Each row comes from the steps of one path. Every step used is in the known rows, and no mark comes twice. Write the path behind each row, first mark first.
Known rows:
Q-Y: [-2.31 -0.24 -1.72  2.27 -2.92 -1.13  3.75 -1.98  0.21  2.06  3.21  0.53
 -1.76  1.36  0.29 -3.16  2.75  0.69  0.14  1.72]
Q-Y-D-U-A: [-1.65  1.23 -2.07  2.86 -3.50 -0.17  3.39 -1.08 -0.02  3.17  4.40 -1.48
 -3.26  3.84  2.42  1.76  2.17  0.71  0.94  0.51]
D-Y-Q: [-0.22 -2.03 -0.51  2.04 -1.49 -2.49  1.76 -2.27 -1.21  1.37  4.23 -0.57
 -0.50  1.42  0.00 -2.62  1.84  1.55  0.16  0.93]
Y-A-U-D: [-3.19 -0.28 -0.14  2.98 -2.99  1.63  7.80 -0.65 -1.43  1.79 -0.01 -1.56
 -1.60  1.55 -1.19 -3.11  1.59  0.95  0.02 -1.07]
A-U-D: [-2.45  0.38 -2.27  2.72 -2.92  1.55  5.24 -0.65 -2.10  2.67  0.54  0.12
 -1.52  0.21 -0.35 -2.02  2.66  0.89 -0.84 -1.15]
W-D-U: [-0.56  0.69 -0.55  1.72 -0.93 -1.70  2.63 -2.11 -1.11  4.22  3.68  2.72
 -0.59  1.81  0.20  0.56  1.24 -1.18 -0.25  0.90]
Y-D-U: [-0.79 -0.89  0.43  2.40 -1.48 -1.15  1.33 -2.21 -1.34  5.00  5.27 -0.34
 -2.97 -0.65  0.08  0.33  2.42  0.41 -0.20  0.33]
U-D-Y-A: [-1.52 -1.82 -0.37  2.55 -2.94 -0.72  5.31 -1.08 -0.51  0.54  1.90 -1.31
 -0.65  3.31  0.84 -1.65  0.82  0.93 -0.42  0.60]
Q-Y-D-U: [-2.08 -1.75 -0.66  2.87 -3.05 -0.95  1.77 -1.13 -0.18  3.88  4.83 -0.94
 -3.74 -0.31  0.42  0.15  1.61  0.55  0.52  0.94]
Q-Y-D-W-A-U: [-2.69 -1.28 -1.24  3.06 -1.91  0.03  1.36 -1.35 -1.95  3.04  2.27 -0.41
 -2.09 -2.31  1.44 -0.20 -0.25  1.31  0.56 -0.25]
U-A-Y-Q: [-0.49 -0.42 -0.04  2.27 -1.75 -0.05  5.86 -1.51  0.98  1.77  3.07 -1.12
  0.72  3.33  0.06 -5.74  2.89  3.43  1.44  1.15]
Y-D-W-A: [ 0.15 -1.03  0.46  1.72 -0.13 -1.13  0.56 -3.34 -1.25  3.41  4.15  1.19
 -1.03 -1.08  2.73 -0.36  0.46  1.22 -0.99  0.92]
W-D-Y: [-0.56 -0.33 -1.66  1.28 -2.72 -2.26  1.60 -1.66 -1.16  2.69  3.47  2.27
  1.24  1.41  1.76  0.66  0.98 -1.03 -0.85  1.01]
W-A: [ 0.15 -0.05  0.83  1.29  0.29 -1.96  3.72 -3.31 -1.34  2.90  2.89  2.34
  0.16  1.06  0.71 -3.65  2.25  0.14 -0.56  1.40]
U-A-Y-D: [-1.23 -0.32  0.12  1.98 -3.34  0.56  4.81 -0.86  1.07  3.98  3.78 -1.50
 -0.14  0.69  1.81 -3.21  3.15  2.37  0.38  0.47]
U-A: [-0.44  3.57 -1.92  1.77 -1.64 -0.56  4.75 -3.09 -0.84  2.76  3.17  0.48
 -0.78  4.67  2.32 -0.89  4.06  0.65 -0.26  0.61]
U-A-Y-D-W: [-0.68  0.08 -1.59  2.59 -2.25  0.75  1.05 -1.69  0.33  3.92  4.09 -0.95
 -0.48 -0.07  3.63  0.03  1.85  3.34 -0.26  0.78]
U-D-Y-Q: [-0.35 -2.65 -1.45  2.32 -3.26 -0.81  3.31 -0.94 -0.76  0.21  2.89 -0.62
 -0.72  2.33  0.36 -2.20  1.11  1.96 -0.49  0.41]

Which path is each row?
[-4.26 -0.91 -1.12  3.37 -4.16  1.82  8.24  0.29 -0.49  0.65 -0.33 -1.89
 -2.25  2.12 -0.99 -3.18  0.89  1.14  0.72 -0.63] | Q-Y-A-U-D
[-0.14 -0.56 -0.27  2.81 -1.13 -0.57  4.67 -1.09  0.63  2.57  3.51 -1.15
 -0.15  3.62 -0.04 -3.84  2.48  3.14  1.98  1.13] | D-U-A-Y-Q
[-0.56  1.33 -1.43  2.19 -2.02 -0.03  5.02 -1.29  0.73  3.37  2.64  0.22
  1.19  3.13  1.52 -3.89  3.86  2.51  0.59  1.31] | U-A-Y
[-0.53  1.86 -1.26  2.45 -2.17 -0.32  2.87 -2.09 -1.09  4.18  4.65 -1.01
 -2.59  3.34  2.44  1.78  2.75  0.61  0.26  0.05] | Y-D-U-A
[-0.39  1.21 -1.47  2.15 -2.19 -0.26  4.31 -0.34  0.75  4.00  2.92  1.54
  1.46  3.90  1.69 -1.00  1.89  1.23  1.11  1.13] | W-D-U-A-Y
[-2.93 -0.55 -0.19  3.17 -1.51 -1.18  4.16 -1.50 -2.56  2.68  1.59 -1.97
 -1.00  0.50 -0.86 -1.66  1.38  0.23  1.04 -0.48] | D-Y-A-U
[-0.88 -0.47 -0.80  2.27 -1.54 -0.26 -0.26 -3.25 -1.16  4.01  4.50  0.00
 -2.10 -1.90  2.14  0.75  1.76  1.64 -1.39  0.50] | Y-D-W
[-0.39  3.41 -2.01  1.90 -1.74 -0.97  4.06 -1.84 -0.92  3.53  3.46  1.75
 -0.36  5.67  2.37  2.11  1.85 -0.77  0.16  0.58] | W-D-U-A
[-0.89 -2.39  0.65  2.59 -1.88 -0.70  1.47 -0.69 -0.01  5.38  4.52 -0.57
 -1.38 -1.66 -0.25 -2.03  2.21  1.83  0.56  0.87] | A-Y-D-U
[-0.73 -2.54  1.22  2.12 -1.11 -0.97  4.72 -1.59  0.71  2.41  3.42 -0.55
  0.63  0.37 -1.79 -7.24  2.67  3.21  1.04  1.41] | A-Y-Q
[ 0.36 -3.47  0.23  2.38 -1.02  0.35  3.87 -0.83  0.80  0.77  2.03  0.59
  0.97  1.02  0.66 -5.19 -0.05  4.22  0.28  1.30] | U-D-W-A-Y-Q
[-1.61 -0.49 -0.23  2.67 -0.42 -0.12  1.08 -2.34 -2.83  4.10  2.50  0.10
 -1.38 -2.80  1.21  0.03  0.46  0.93 -0.13 -0.67] | Y-D-W-A-U
[-1.21  0.65 -1.41  2.73  0.51 -0.60  1.22 -2.88 -3.32  3.69  1.70  1.38
 -0.77 -1.18  1.03 -0.60  0.91  0.93 -0.12 -0.20] | D-W-A-U
[-0.09  3.17 -2.35  2.53 -0.91 -0.90  2.89 -2.67 -1.58  3.68  3.69  0.39
 -1.85  5.06  2.05  1.49  3.36  0.40  0.26  0.64] | D-U-A
[-1.72 -0.88 -3.80  2.98 -3.73  0.17  2.01 -0.10 -2.57  2.17  1.12 -0.11
 -0.82  0.58  1.14  0.41  1.70  0.79 -0.86 -0.83] | A-U-D-Y
[ 0.52 -0.45 -1.54  2.04 -0.65 -0.14  2.08 -2.45 -1.27  1.71  2.01  2.45
 -0.23  1.41  3.07 -0.41  0.27  1.67 -1.76  0.96] | U-D-W-A
[-0.94 -1.92 -0.52  2.55 -1.84  0.16  0.09 -1.76  0.13  4.55  4.36 -0.29
 -0.59 -2.69  1.97 -1.40  1.62  3.06 -0.58  1.04] | A-Y-D-W
[-1.98 -1.11 -1.72  2.61 -3.14 -0.12  0.25 -2.19 -0.02  2.92  4.43 -0.47
 -2.85 -1.25  2.43  0.75  1.01  1.86 -0.62  1.10] | Q-Y-D-W
[-0.36 -0.53 -0.05  2.06 -1.86 -0.44  5.22 -0.36  1.09  2.32  3.30  0.07
  1.10  4.07  0.36 -2.98  1.04  2.17  1.95  1.02] | W-D-U-A-Y-Q
[-2.50  0.16 -1.85  3.49 -1.72  1.61  4.17 -1.49 -1.94  1.84  0.60 -0.91
 -1.90  0.77  0.85  0.11  0.41  2.13 -0.69 -0.76] | Y-A-U-D-W
[-3.62 -0.76 -2.71  3.81 -3.35  1.98  4.51 -0.57 -0.90  0.89  0.44 -1.31
 -2.59  1.31  1.04  0.00 -0.31  2.29  0.05 -0.22] | Q-Y-A-U-D-W
[-0.48  0.42 -3.08  2.54 -1.95  0.95  1.58 -2.36 -1.09  2.23  2.31  1.44
 -1.51  1.31  2.41  0.66  1.61  2.20 -2.17  0.59] | U-D-W
